What can hang from each mark
R: P
J: X
A: G P W X
W: A N
N: W
X: A
Z: A R
P: R

Every row comes from one small tree of marks. Brackets hold a mark, then the marks that hang from it, in alphabetical order. Every link used is in the known rows. Which tree was each row made from?
Known rows
[N [W [A G P]]]: [-0.16  0.07 -0.04  0.18 -0.14  0.16  0.05 -0.02  0.00  0.35 -0.08 -0.34
  0.07  0.14  0.04  0.05  0.22  0.03  0.20]
[W [A G P] N]: [-0.25 -0.14  0.12 -0.23 -0.29  0.19 -0.12  0.11 -0.10  0.49 -0.10 -0.21
  0.08  0.03 -0.17  0.14 -0.22  0.12  0.06]
[R P]: [ 0.18  0.13 -0.07  0.15  0.12 -0.11 -0.06 -0.02  0.24 -0.36  0.02  0.00
  0.17 -0.04  0.39 -0.35 -0.23  0.11 -0.03]
[W [A [P R]] N]: [-0.08 -0.07 -0.20 -0.32  0.04  0.16 -0.25  0.06 -0.30  0.31 -0.34 -0.22
  0.27 -0.06 -0.08  0.08 -0.26  0.16 -0.11]
[J [X [A P]]]: [ 0.44 -0.08  0.14  0.19  0.27  0.09 -0.08 -0.25 -0.05 -0.31  0.08  0.17
 -0.15 -0.02  0.50  0.20  0.01 -0.09 -0.09]
[X [A G [W N]]]: [-0.09 -0.28  0.23 -0.68 -0.34  0.03 -0.29  0.28  0.22  0.06  0.25 -0.17
 -0.17  0.18 -0.19  0.18 -0.14  0.09 -0.02]
[J [X A]]: [ 0.51 -0.18  0.18  0.03  0.13  0.15 -0.09 -0.18  0.11 -0.40  0.03  0.09
  0.03 -0.08  0.64  0.23 -0.07 -0.08  0.05]
[A G P [W N] X]: [-0.47 -0.02  0.05 -0.35 -0.14 -0.11  0.17  0.04  0.06  0.23  0.15  0.01
 -0.36  0.27 -0.91 -0.20  0.05  0.23 -0.02]
[N W]: [-0.05  0.10 -0.22  0.20  0.09  0.03  0.07 -0.12  0.16 -0.18  0.19 -0.32
  0.10  0.01  0.37 -0.09  0.08 -0.04  0.10]
[A P]: [ 0.04  0.19 -0.19  0.26  0.13 -0.08  0.16 -0.22 -0.10 -0.01  0.14  0.05
 -0.08 -0.19  0.15 -0.20 -0.04 -0.11 -0.17]
[J [X [A G P]]]: [ 0.35 -0.16  0.31  0.02 -0.05  0.08 -0.11 -0.20  0.01 -0.11  0.15  0.17
 -0.18  0.05  0.35  0.28  0.10 -0.05  0.02]
[Z A]: [-0.10  0.08  0.01  0.53  0.15 -0.02 -0.07  0.00  0.08 -0.15 -0.07  0.15
  0.26 -0.42  0.52  0.01 -0.19 -0.20 -0.06]
[J [X [A G]]]: [ 0.42 -0.25  0.38 -0.11 -0.19  0.12 -0.10 -0.10  0.15 -0.21  0.08  0.12
  0.01  0.00  0.48  0.32  0.06 -0.02  0.14]
[W A N]: [-0.07 -0.15 -0.02 -0.18 -0.08  0.28 -0.10  0.15  0.02  0.17 -0.24 -0.31
  0.31 -0.07  0.15  0.10 -0.40  0.09  0.10]
[P R]: [ 0.20  0.04 -0.24 -0.22 -0.03 -0.07 -0.03 -0.06 -0.07 -0.11 -0.10 -0.01
  0.36 -0.26  0.22 -0.12 -0.05  0.04 -0.06]
[A G W]: [ 0.01  0.00  0.16 -0.24 -0.46  0.01  0.32  0.02  0.18  0.08  0.26  0.00
 -0.08 -0.04 -0.43 -0.17  0.23  0.07  0.04]
[J [X [A W]]]: [ 0.52 -0.15  0.23 -0.08  0.14  0.18  0.07 -0.10  0.13 -0.42  0.09  0.11
 -0.14  0.03  0.18  0.13  0.13 -0.01 -0.02]
[Z [R P]]: [ 0.16  0.18 -0.19  0.45  0.16 -0.11  0.05  0.24 -0.01 -0.34  0.08 -0.09
  0.26 -0.04  0.47 -0.12 -0.10 -0.22  0.02]
[A P X]: [-0.08  0.21 -0.29  0.29  0.28 -0.17  0.24 -0.24 -0.02 -0.02 -0.12  0.15
 -0.12 -0.03 -0.07 -0.27 -0.10 -0.01 -0.02]
[A [P R] X]: [ 0.01  0.17 -0.40  0.00  0.28 -0.22  0.04 -0.20 -0.18  0.00 -0.28  0.15
  0.06 -0.06 -0.14 -0.26 -0.01  0.08 -0.08]
[X A]: [ 0.24 -0.08 -0.06 -0.10  0.05 -0.04 -0.24  0.04  0.13 -0.19  0.01 -0.06
  0.04 -0.10  0.56  0.12 -0.28 -0.15 -0.02]
[J [X [A P W]]]: [ 0.45 -0.06  0.17  0.04  0.26  0.14  0.05 -0.21 -0.05 -0.34  0.15  0.16
 -0.33  0.07  0.06  0.11  0.19 -0.03 -0.14]
[Z [A G] R]: [-0.23  0.04  0.09  0.64 -0.16 -0.04  0.04  0.32 -0.10  0.03  0.07  0.09
  0.34 -0.31  0.45  0.30  0.09 -0.47  0.10]
[W N]: [-0.17 -0.10 -0.08 -0.20 -0.04  0.05 -0.05  0.02  0.09 -0.09  0.19 -0.20
  0.12 -0.13  0.20 -0.05 -0.35  0.04 -0.04]

Which tree is each row?
[-0.25  0.08 -0.10  0.18  0.00  0.07  0.10 -0.04  0.06  0.34 -0.28 -0.27
  0.03  0.26 -0.16 -0.02  0.17  0.10  0.29]
[N [W [A G P X]]]
[-0.18  0.13  0.20  0.52 -0.05 -0.08 -0.04  0.48  0.04 -0.16  0.09  0.13
  0.20 -0.02  0.03  0.04  0.14 -0.24  0.01]
[Z [A G W] [R P]]
[ 0.04  0.14 -0.20  0.29  0.21  0.05  0.21 -0.10 -0.10  0.23 -0.52  0.01
  0.05 -0.02 -0.10 -0.13 -0.13  0.03  0.10]
[W [A P X]]
[ 0.12 -0.14  0.19 -0.41 -0.33 -0.01 -0.09  0.18  0.22  0.00  0.16 -0.04
 -0.17  0.09 -0.10  0.09  0.03 -0.01  0.01]
[X [A G W]]
[ 0.34 -0.13  0.35 -0.13 -0.06  0.10  0.04 -0.14  0.01 -0.13  0.22  0.18
 -0.35  0.14 -0.09  0.19  0.30  0.03 -0.06]
[J [X [A G P W]]]
[ 0.13  0.18 -0.28 -0.19  0.11 -0.08  0.16 -0.13 -0.24 -0.02  0.06  0.06
 -0.08 -0.09 -0.46 -0.28  0.24  0.08 -0.28]
[A [P R] W]
[-0.20  0.14  0.00 -0.07 -0.13 -0.16  0.39 -0.10  0.06  0.20  0.05  0.16
 -0.36  0.15 -0.81 -0.31  0.26  0.12  0.01]
[A G P W X]
[ 0.06 -0.05  0.06 -0.14 -0.16 -0.12 -0.24  0.02  0.01  0.12  0.14  0.02
 -0.20  0.04  0.26  0.15 -0.07 -0.11 -0.06]
[X [A G P]]
[-0.19  0.09  0.15  0.67 -0.04 -0.14 -0.18  0.43  0.03 -0.15  0.00  0.10
  0.36 -0.14  0.52  0.13 -0.05 -0.32  0.09]
[Z [A G] [R P]]
[ 0.42 -0.22  0.42 -0.25 -0.20  0.16  0.05 -0.07  0.17 -0.22  0.16  0.11
 -0.14  0.09  0.02  0.21  0.22  0.04  0.09]
[J [X [A G W]]]
[-0.36  0.08 -0.20 -0.17  0.27 -0.09  0.18 -0.07 -0.01 -0.01  0.07  0.00
 -0.34  0.17 -0.72 -0.28 -0.07  0.16 -0.14]
[A P [W N] X]
[-0.06  0.15 -0.22  0.34  0.19  0.17  0.04 -0.09 -0.06  0.14 -0.15 -0.34
  0.07  0.08  0.18 -0.02  0.10 -0.01  0.11]
[N [W [A P]]]
[-0.12  0.03  0.07 -0.21 -0.29 -0.10  0.39  0.02  0.27  0.08 -0.01  0.09
 -0.13  0.11 -0.66 -0.26  0.17  0.14  0.16]
[A G W X]
[-0.16  0.03 -0.23 -0.47  0.10 -0.01 -0.06 -0.01 -0.22  0.02  0.17 -0.08
 -0.10  0.00 -0.57 -0.17  0.03  0.19 -0.32]
[A [P R] [W N]]
[-0.07  0.17 -0.06  0.84  0.34 -0.10 -0.15  0.36 -0.03 -0.36 -0.04  0.09
  0.38 -0.21  0.70  0.06 -0.16 -0.36 -0.02]
[Z A [R P]]
[-0.26  0.19 -0.13  0.68  0.43 -0.19  0.00 -0.10 -0.04 -0.04 -0.23  0.31
  0.01 -0.22  0.19 -0.11 -0.15 -0.15 -0.08]
[Z [A P X]]
[-0.13 -0.06 -0.10 -0.06  0.06  0.21 -0.08  0.04 -0.16  0.29 -0.18 -0.23
  0.12 -0.06  0.00  0.06 -0.32  0.05 -0.06]
[W [A P] N]
[-0.35 -0.03  0.12 -0.40 -0.28  0.00  0.11  0.04 -0.01  0.24  0.42 -0.07
 -0.31  0.11 -0.68 -0.13  0.10  0.14 -0.15]
[A G P [W N]]
[ 0.40 -0.18  0.22 -0.21 -0.05  0.04 -0.24 -0.18 -0.12 -0.10  0.01  0.18
 -0.02  0.02  0.29  0.29  0.16  0.02 -0.01]
[J [X [A G [P R]]]]
[-0.16 -0.01 -0.04  0.07 -0.14  0.09  0.08  0.06  0.21  0.24 -0.33 -0.33
  0.20  0.22 -0.03  0.02  0.12  0.13  0.43]
[N [W [A G X]]]
[-0.33  0.06  0.03  0.66 -0.04 -0.15  0.09  0.32 -0.04  0.05 -0.16  0.17
  0.30 -0.18  0.24  0.22  0.03 -0.39  0.21]
[Z [A G X] R]
[-0.15  0.07 -0.15 -0.19 -0.12 -0.27  0.03 -0.13 -0.12  0.24 -0.20  0.17
  0.04  0.02 -0.33 -0.16  0.10  0.14  0.04]
[A G [P R] X]
[-0.27  0.05 -0.31 -0.45  0.26 -0.12 -0.02 -0.03 -0.16  0.02 -0.10  0.01
 -0.14  0.16 -0.79 -0.25 -0.02  0.26 -0.19]
[A [P R] [W N] X]
[ 0.12 -0.06  0.02 -0.54 -0.19 -0.11 -0.26  0.11 -0.11  0.12  0.08  0.04
 -0.19  0.12 -0.31  0.08  0.19  0.06 -0.16]
[X [A G [P R] W]]
[-0.19 -0.17  0.03 -0.49 -0.31  0.14 -0.28  0.13 -0.24  0.49 -0.26 -0.21
  0.26  0.01 -0.23  0.16 -0.16  0.20  0.02]
[W [A G [P R]] N]
[ 0.24 -0.18  0.19 -0.21  0.26  0.18 -0.15 -0.12 -0.02 -0.30  0.22  0.06
 -0.33  0.14 -0.02  0.18  0.01  0.06 -0.16]
[J [X [A P [W N]]]]
[-0.20  0.11 -0.06  0.09 -0.12 -0.22  0.22 -0.17  0.03  0.22 -0.04  0.16
 -0.15  0.04 -0.25 -0.18  0.05  0.05  0.08]
[A G P X]
